Each row was made from one path, in order. Every step used is in the known rows, and no mark comes twice. Write each row's path.
In the rows, zero is written as 128.
Known rows
regisul-lakur-pemeg: [125 165 128 185  98  91 130 150 125 131 104  82 147 118 115 166 156 126
 109 132 120 157 144 129 125 116 133 127 104 140  73 149 130 116  93]
pemeg-gozo: [158 118 152 130  94 173 121 150 122 136  95 141 146 112 155 141 121 121
 145 154 125 139 124 128 128 134 130 122 165 127 163 125  92 131 157]
semolev-gozo-pemeg: [139 109 110 145 137 141 149  84 125 132 146 128 147 139 129 117  91 137
 170 147 122 133 119 102 142 109 143 135 157  70 193 127 194 128 151]
zego-redu-semolev-gozo-rovotam-lakur: [165 151  97  64 130  51 135  75 141 172 208  79  68 116 119  97 113 154
 160  79 135  72 101 115 142 136  91 108 113  84 115 113  90 146  97]
sisibe-pudabat-redu-devev: [135 123  49 105 205 140  74 156 193  87 148 118  89 115 138  99 218 138
 118  83 113  89 187 150 117 124 160 110 129 139 110 143 113 158 121]
devev-redu: [148 104 116 146 154 165 107 116 148 114 120 126 144 137 114 153 175 136
 166 146 109 130 189 152 144 118 122 113 138 103  78 142 196 152 136]
sisibe-pudabat-redu-mefu: [148 101  55  82 162 179 175 139 113 103 144 174 216 118 117 107 219 138
 107  75 140  91 193 147 126 143 132 134  63 114 121 142 172 162 121]
semolev-gozo-pemeg-lakur-rovotam: [ 83 117 178 102  94 141 147  94 104 139 156 118 161 146 117  90  85 100
 103 119 155 150 121  72 136 141 140 166 150  69 151 123 158 111 120]
zego-redu: [177 130 106 141 149 162 109 120 126 138 125 143 150  85 107 130 170 148
 166 138 110 113 153 161 144 141  82 115 117 106  83 130 194 161 138]
pudabat-redu-semolev-gozo-rovotam: [144 137  73 149 132 110 131  94 159 136 144  54  85 154 151 113  96 143
 161  87 128  74 162 103 129 138 123 140 123  84 133 134 103 148 119]
semolev-gozo-pemeg-lakur: [ 75 113 152  89  97 158 155  92 115 133 185 126 140 129 135 114  89 129
 170 130 155 142 105  93 143 121 161 122 151  55 151 129 158 116 137]
fedot-lakur: [120 126 122 152 121 148 130 147 131 128 121 138 167 124 169 141 141 129
 108 129 134 133 133 152 125 136 123 152 128 194 110 114 167 129 139]
gozo-rovotam: [174 125 118 153 131 159 125 143 125 123 121 134 122 162 132 135 148 123
 167 134 114 114 138 138 124 132 134 124 122 150 107  98 139 119 133]
pudabat-redu-zego: [122 119 100 156 145 138  72 143 159  96 146 239  78 111 125 144 160 143
 143 166 118  94 190 148 135 131 125 104 108 112  95 168 203 152 132]
semolev-gozo-rovotam-lakur-regisul: [ 93 103  81  88 143  94 138  84 113 151 187 139  87 159 170  97  73 120
  82 161 135 146  50 142 136 127 133  98 141 155 170 130 122 102  75]
pemeg-gozo-semolev: [166 128 156 134 101 163 124 150 110 140 116 148 146 109 157 149 119 137
 150 125 121 147 132 130  67 123 144 125 147 196 154 106  49 129 145]
zego-redu-semolev-gozo-pemeg-lakur: [ 96 163 119  74 109 120 147  80 137 144 193  77 131  81  85  86 112 157
 162  76 154 100 115 106 147 134 113 120 126   4  98 127 127 152 131]
rovotam-lakur-regisul: [ 81 125  80  87 154 114 136 148 118 131 181 146 139 120 161 103 138 118
  54 161 112 164  82 185 125 108 113  86 131 161  79 157 143 128  89]
devev-redu-semolev-gozo-rovotam-lakur: [139 126 108  77 133  52 137  71 159 143 204  55  54 169 125 118 120 143
 159  87 131  86 136 104 140 113 130 108 129  83 113 127  96 136  93]
sisibe-pudabat-redu-zego: [130 129  88 105 146 130  74 147 172  93 151 225  90 112 121 115 222 142
 115 141 112  92 194 147 122 124 130 104 102 112 131 146 189 145 123]
redu-pudabat: [161 139  97 170 177 167 147 161 143  68 114 105 161 120 153 116 133 131
 127 115 102 108 144 147 122 112 115 127 131 149 174 128 148 127 146]
lakur-rovotam-gozo-pemeg: [142 109 159 144 146 124 138 114 110 146  43 150 162 144  93  97  55 103
  97 135 108 142 147 115 151 113 120 181 108 112 186 118 156 129 139]
pemeg-lakur-fedot: [ 74 137 127 107 108 207 112 166 118 134 118 159 133 113 151 134 175 128
  92 165 136 129  78 147 118 137 118  84 131 136  65 139 128 117 174]
fedot-lakur-pemeg-gozo: [ 90 129 166 149  62  99 136 146 116 141  69 104 149 115 125 169 119 135
 106 128 152 168 116 113 125 151 120 178 151 135 167 126  99 120 157]
pemeg-gozo-rovotam: [174 118 158 132 101 164 127 145 116 137 101 146 114 146 137 140 123 119
 161 145 133 122 123 122 125 150 143 122 162 142 163  97  75 118 145]
devev-redu-pudabat-sisibe: [143 135 124 182 243 164 108  92 161  58 137 100 137 129 115 129 144 115
 148 130 140  98 117 150 150 139  99 119 145 116 104 162 182 140 148]
regisul-lakur-pemeg-gozo: [124 159 171 165  66  96 129 144 120 144  87  94 140 107 124 175 126 121
 100 145 144 168 129 110 128 132 142 127 145 129 125 145  57 116 106]
regisul-lakur: [156 154 122 166 118 146 132 147 134 129 133 127 160 116 169 143 150 117
 104 148 123 134 146 154 130 115 142 101 122 183  67 137 131 122  85]
gozo-pemeg: [140 134 114 150 155 154 151 141 126 111 150 137 176 134 104 118 152 134
 156 136 107 137 146 134 132 105 137 124 144  98 105 124 193 136 155]
redu-devev: [153 122  73 150 177 150  79 167 172  95 114 133  74 119 141 127 148 127
 149 115 107 110 135 152 118 116 156 110 129 156 113 133 100 137 140]
zego-redu-devev: [175 133  66 139 199 142  62 134 169 113 123 148  78  80 100 122 170 151
 159 111 111  91 147 162 135 138 118 104 123 127  92 130 132 163 135]

Which path is each row?
[117 133 137 105 110  45 145 144 112 138 168  92  89 162  88 150 161 135
 154 116 118 142 112 111 121 122 125 127 105 118  78 122 115 112 111] : gozo-rovotam-lakur-pemeg
[151 153 121 185 217 164 125 133 147  67 136 107 143 118 150 113 113 104
 138 126 132 101  68 146 133 138  98 127 131 147 133 148 142 124 156] : redu-pudabat-sisibe
[146 100 131  82 116  91 144  87 121 157 202 129  76 164 167 126  92 125
 164 140 136 112  90 101 133 126 138 114 140 137 164 115 119 108 101] : semolev-gozo-rovotam-lakur
[100 142 175 153  70  92 134 144 107 143  86 109 151 111 127 175 115 149
 111  97 149 173 125 110  65 140 141 179 131 213 163 109  54 120 148] : fedot-lakur-pemeg-gozo-semolev
[167 111 159 150 129 126 115 122 107 161  27 149 138 134 138 123  47 107
 100 115 101 145 148 129  84 115 120 180  73 225 185 102  77 123 118] : lakur-rovotam-gozo-semolev
[147 121 134  88 131 101 143 143 120 138 196 138 104 159 141 127 154 121
 150 130 119 115 114 136 125 122 133 101 122 166  75 111 115 119 104] : gozo-rovotam-lakur
[141 160 174 166  72  87 133 138 112 151  85  94 114 141 106 169 126 118
 116 134 152 150 128 103 129 150 158 130 140 146 127 116  39  99  93] : regisul-lakur-pemeg-gozo-rovotam
[118 108 133 100  90  35 143  91 111 160 168  82  64 168 115 148  97 138
 167 131 135 138  87  80 130 126 128 137 120  93 168 126 119 102 108] : semolev-gozo-rovotam-lakur-pemeg
[ 59 167 101  97 107 148 147 116 135 137 153  90 117 119 129  87 115 147
  93 118 146 111  57  97 125 116 134 103 144  46 128 138  94 123 184] : redu-semolev-gozo-pemeg-lakur-fedot
[ 85 138 185 107 113 153 147 152 106 121 160 122 185 140  89  91 147  97
  91 108 139 153 147 106 125 138 136 157 137  94  61 117 155 119 122] : gozo-pemeg-lakur-rovotam
[112 141 181  83  78  50 142 148 100 153 163 108 112 112 114 164 133 148
 137 106 129 168 108 103  63 112 137 127 130 163 124 131  25 122 123] : rovotam-lakur-pemeg-gozo-semolev
[171 100 111 150 115 149 125  90 123 146 119 125  95 167 158 134  83 127
 184 147 131 113 114 104 136 136 140 134 135 128 196 102 140 110 129] : semolev-gozo-rovotam
[ 70 113 175  79 110 155 147 116 112 140 105 163 137 117 116 115  58 121
 158 137 140 144 107 125 155 111 154 124 105  89 142 129 124 122 138] : rovotam-gozo-pemeg-lakur
[141 112 118 150 143 131  65 121 163  94 119 237  70 128  94 157 176 144
 158 173 115 109 188 151 143 118 129  94 115 102 104 147 217 141 136] : devev-redu-zego
[ 93 104 194  90  86 153 121 127 108 156  46 144 130 127 143 115  50  81
  97 131 137 145 126 120 146 139 118 169  84 138 145 126  91 113 109] : pemeg-lakur-rovotam-gozo
[ 96 124  86  91 160 103 138 141 116 135 185 149 116 153 145  98 136 116
  67 150 116 148  78 178 124 124 128  89 128 181  80 125 118 114  75] : gozo-rovotam-lakur-regisul
[105 130 173 154  68  92 138 138 109 143  75 106 126 147 108 167 118 132
 121 118 159 153 116 102 123 166 135 178 144 158 168  95  76 106 148] : fedot-lakur-pemeg-gozo-rovotam
[151 121 104 170 204 164 130 123 154  59 116 102 161 131 116 129 161 141
 135 114 108 103 191 151 140 109 115 118 148 118 146 146 184 144 139] : devev-redu-pudabat
[135 161  98 178 137 169 113 154 128 139 104 155 149 111 169 141 178 122
  50 181 122 122 104 158 125 122 127  74 132 198  73 147 129 120 132] : regisul-lakur-fedot
[103 128 173  80  73  60 144 149 111 148 148 102 115 115 112 159 132 135
 131 135 132 163  97 102 124 123 121 126 152  89 135 150  71 125 133] : rovotam-lakur-pemeg-gozo
[182 142  91 162 199 161 131 129 137  84 120 120 164  79 109 109 154 151
 139 107 110  88 157 162 141 131  78 120 127 121 151 130 182 155 141] : zego-redu-pudabat
[118 100 163 150 113 116 122 117 116 159  16 152 157 134 159 120  45  92
  55 127 132 138 134 135 145 142 105 207  95 209 196 113 133 122 123] : fedot-lakur-rovotam-gozo
[ 78 140 157  95 112 168 154 146 114 112 183 138 170 125 107 114 151 126
 154 123 139 143 127 125 132 120 153 111 137  82  61 124 159 125 137] : gozo-pemeg-lakur
[126 131 156 149  73 118 126 148 116 135  63  97 132 118 104 168 125 136
 149 142 126 164 122 105 124 135 118 148 146  84 166 137  92 127 159] : lakur-pemeg-gozo
[105 110 169 144 139 107 147 110 112 149  46 158 179 143 113  98  46 103
  53 123 136 145 140 120 151 132 124 207 112 170 190 103 163 124 134] : fedot-lakur-rovotam-gozo-pemeg
